What can hang from each mark
X: W
T: A W
G: P
A: D X
D: A
S: P
K: P
P: A U W

Every row comes from one small tree of marks. The marks that hang from a mark follow it in brackets, in alphabetical order. Every link used is in the known rows. Which tree was each row made from?
Known rows
G(P): [ 0.14  3.17  0.27  2.79 -1.40  0.96  1.36  0.59  0.31  1.56  0.36  0.02
 -1.33  1.24  0.65 -1.97 -1.17  2.44 -0.92]
T(A(D) W): [ 0.81  3.31 -1.59  0.39 -4.44  0.79 -0.14  2.70  2.43 -2.26 -0.01  5.54
  1.82  3.35  1.62 -1.04 -1.63  4.42 -0.82]
D(A(X)): [ 1.38  0.73  0.28  0.34 -1.92  2.72  1.84 -0.04  1.05 -0.90 -2.35  1.41
  0.76 -0.57 -0.05  0.27 -3.19  3.41  0.11]
P(W): [-2.96  1.90  0.00 -0.45  1.02 -1.03  1.29  1.33  0.97  1.97  0.58  0.26
  1.43  3.11  3.01 -1.13 -1.56  0.84  1.15]
K(P(A U)): [-1.43 -1.49  3.70 -2.64 -3.36 -1.95  1.53  1.92  0.71 -0.39 -0.08 -2.41
  1.72  4.16  3.97  2.68 -4.82 -1.22 -0.38]
T(A W): [-0.41  2.98  0.21 -0.01 -2.80 -1.00  0.47  3.00  2.40 -2.84  1.10  5.48
  0.94  3.70  1.30  0.12 -1.62  3.54 -1.89]
X(W): [ 0.33  3.32  1.33 -1.67 -2.02 -0.22 -0.42  0.39 -0.09  1.60  0.79  0.96
  0.65  0.92  0.88 -2.25 -1.06  0.77 -0.79]
T(A): [ 0.81  2.43  0.07  0.37 -1.94  0.94  0.04  2.09  0.57 -1.99  1.44  2.71
  1.00  2.37  1.48 -0.05 -1.83  1.87 -1.72]
A(X): [ 1.65  1.94 -0.51  1.18 -3.34  0.62  0.47  1.00  1.57  0.59 -1.54  1.12
  0.77  2.11 -0.28 -0.55 -1.38  1.68  1.54]
K(P(A(D X) U W)): [-2.75 -0.19 -0.47 -1.14 -3.46 -0.56  2.05  2.71  1.97  1.40 -2.84 -0.84
  4.01  4.96  5.16  1.60 -4.51  0.58  3.03]
S(P(A U W)): [-4.39  1.79  2.51  0.84 -2.44 -2.83  1.09  2.15 -0.11  0.26 -1.63  0.64
  1.41  3.72  5.73 -0.05 -1.33 -0.06  0.94]
S(P(A(D) U W)): [-3.40  2.02  0.91  1.22 -3.98 -1.16  0.60  1.97 -0.13  0.84 -2.50  0.71
  2.15  3.49  6.01 -1.08 -1.29  0.72  1.82]
K(P(A W)): [-3.65  0.40  2.48 -2.28  0.66 -0.62  1.21  2.24  0.80  0.51  0.45 -1.00
  2.39  3.66  4.04  1.12 -4.62 -1.63  0.09]
S(P(A(X) U)): [-0.29  1.83  2.24  2.30 -6.20 -1.47  0.34  1.77  0.30 -0.96 -3.29  1.16
  0.68  2.68  3.00  0.46 -1.18  0.49  1.13]
G(P(A U W)): [-4.54  2.19 -0.79  2.30 -0.92 -1.37  2.73  1.65 -0.14  1.68 -1.55 -1.07
  0.30  3.78  5.09  0.30 -1.43  2.85  0.61]
P(A(X) U): [-0.11  0.09 -0.24  0.72 -5.35 -1.32  1.07  1.33  0.56 -0.77 -3.51 -0.76
  1.22  3.64  2.87  2.22 -1.78  1.88  1.75]
S(P): [ 0.29  2.78  3.47  1.32 -3.06 -0.36 -0.35  1.07  0.24  0.26  0.32  1.63
 -0.24  1.26  1.25 -2.24 -1.06 -0.52 -0.48]
A(D X): [ 3.00  2.21 -2.56  1.59 -5.04  2.50 -0.13  0.68  1.77  1.14 -2.84  1.19
  1.75  1.78  0.20 -1.83 -1.20  2.63  2.62]
G(P(A(X) U W)): [-3.63  2.90 -2.16  3.54 -2.15 -0.87  2.93  1.99  0.67  1.64 -3.39  0.11
  0.72  3.57  4.18  0.54 -1.13  3.73  1.84]

Write each row's tree
[-3.55  2.41  1.10  2.18 -3.64 -2.26  1.23  2.44  0.62  0.40 -3.31  1.65
  1.75  3.68  4.80  0.25 -1.07  0.83  2.18] : S(P(A(X) U W))
[-0.86  0.54  2.38 -2.29 -4.83 -1.40  1.16  2.17  0.88  0.39 -1.64 -0.45
  2.40  3.46  3.03  1.92 -4.17 -0.37  0.46] : K(P(A(X(W)) U))
[-2.52  2.32 -1.45  1.00 -0.84  0.11  0.69  1.64  0.78  0.36 -3.07  0.85
  2.12  3.02  3.02  0.47 -1.57  1.50  2.20] : P(A(X) W)
[ 2.62  4.04 -2.38  0.47 -5.26  2.47 -0.91  0.60  1.07  2.24 -2.78  2.38
  2.15  0.74  0.08 -3.08 -0.82  2.70  2.08] : A(D X(W))
[ 1.75  3.85 -3.11  1.73 -5.84  1.32 -0.03  3.07  3.31 -2.37 -1.96  6.64
  2.29  3.26  0.58 -0.60 -1.31  5.35  0.60] : T(A(D X) W)
[-2.66  0.49  0.93 -2.04 -0.70  0.94  0.74  2.02  0.91  1.02 -0.61 -0.82
  3.11  3.36  4.40  0.11 -4.64 -0.87  0.87] : K(P(A(D) W))
[ 1.18  2.56  0.43 -0.76 -2.09  2.64  1.15 -0.17  0.41  0.01 -2.33  2.50
  1.04 -1.46 -0.17 -0.80 -2.86  3.39 -0.42] : D(A(X(W)))
[-3.39  3.17  2.52  1.27 -0.88 -0.80 -0.12  1.85 -0.44  0.06 -1.08  1.54
  0.88  2.16  3.96 -1.34 -1.29 -0.53  0.17] : S(P(A W))
[ 0.34  4.00 -2.69  3.05 -6.18  1.42  1.03  0.89 -0.25  1.68 -4.17  0.72
  0.78  1.66  2.57 -1.29 -0.99  4.25  1.13] : G(P(A(D X(W)) U))
[ 0.91  1.97 -1.99  0.01 -7.11  0.45 -0.06  0.92  0.13  0.68 -4.52  0.37
  2.58  2.54  3.19 -0.11 -1.24  2.78  2.28] : P(A(D X(W)) U)
[ 1.61  4.85 -1.33  0.77 -3.49  1.59 -0.52  2.34  0.75 -1.03 -0.40  4.92
  1.70  1.38  0.32 -0.92 -1.15  2.81 -0.70] : T(A(X(W)))
[-2.45  3.81 -2.47  2.97 -0.81  2.17  1.23  1.07 -0.27  1.84 -2.19  0.11
  0.56  1.88  3.70 -2.08 -1.45  3.08  0.73] : G(P(A(D) W))
[ 0.52  3.45  0.72  1.62 -7.85  0.08 -0.68  1.48 -0.26  0.32 -4.11  2.30
  1.75  1.65  3.22 -1.58 -0.77  1.43  1.52] : S(P(A(D X(W)) U))
[ 2.90  3.31 -3.24  2.23 -4.96  3.37 -0.48  2.20  1.38 -1.36 -1.65  3.99
  2.30  1.99  0.82 -0.85 -1.52  3.63  0.73] : T(A(D X))
[ 0.38  4.76  2.34  1.73 -4.78  0.65 -1.37  1.34 -0.62 -0.44 -2.68  3.01
  0.56  0.28  1.14 -1.83 -0.79  0.02 -0.14] : S(P(A(X(W))))
[ 0.28  2.01  2.32 -1.89 -3.16  0.65 -0.03  1.67  0.65  0.13 -1.14  0.51
  1.97  1.80  1.20  0.67 -4.16 -0.91 -0.24] : K(P(A(X(W))))
[-2.52  0.94 -3.36  0.99 -4.20 -0.31  1.47  1.88  1.13  1.24 -4.67 -0.11
  3.40  4.38  5.12  0.80 -1.65  3.00  3.98] : P(A(D X) U W)
[ 1.22  2.16  0.74 -1.63 -4.63  2.21 -0.57  1.47  0.78  0.59 -2.16  0.60
  2.77  1.51  1.52 -0.43 -4.09 -0.16  0.57] : K(P(A(D X(W))))
[-1.34  2.51 -3.30  1.45 -2.35  1.92  0.19  1.39  0.83  0.96 -4.25  0.91
  2.86  2.74  3.31 -0.71 -1.58  2.41  3.21] : P(A(D X) W)
[-3.72  0.74 -1.42  0.59 -2.50 -2.14  2.02  2.16  1.01  0.71 -3.51 -0.25
  2.48  4.72  4.94  1.91 -1.70  2.12  3.02] : P(A(X) U W)
[-2.62  3.92  1.17  2.54 -2.09 -0.09 -0.02  2.15  0.40 -0.03 -2.95  2.61
  1.31  2.03  3.00 -1.07 -0.98  0.28  1.46] : S(P(A(X) W))
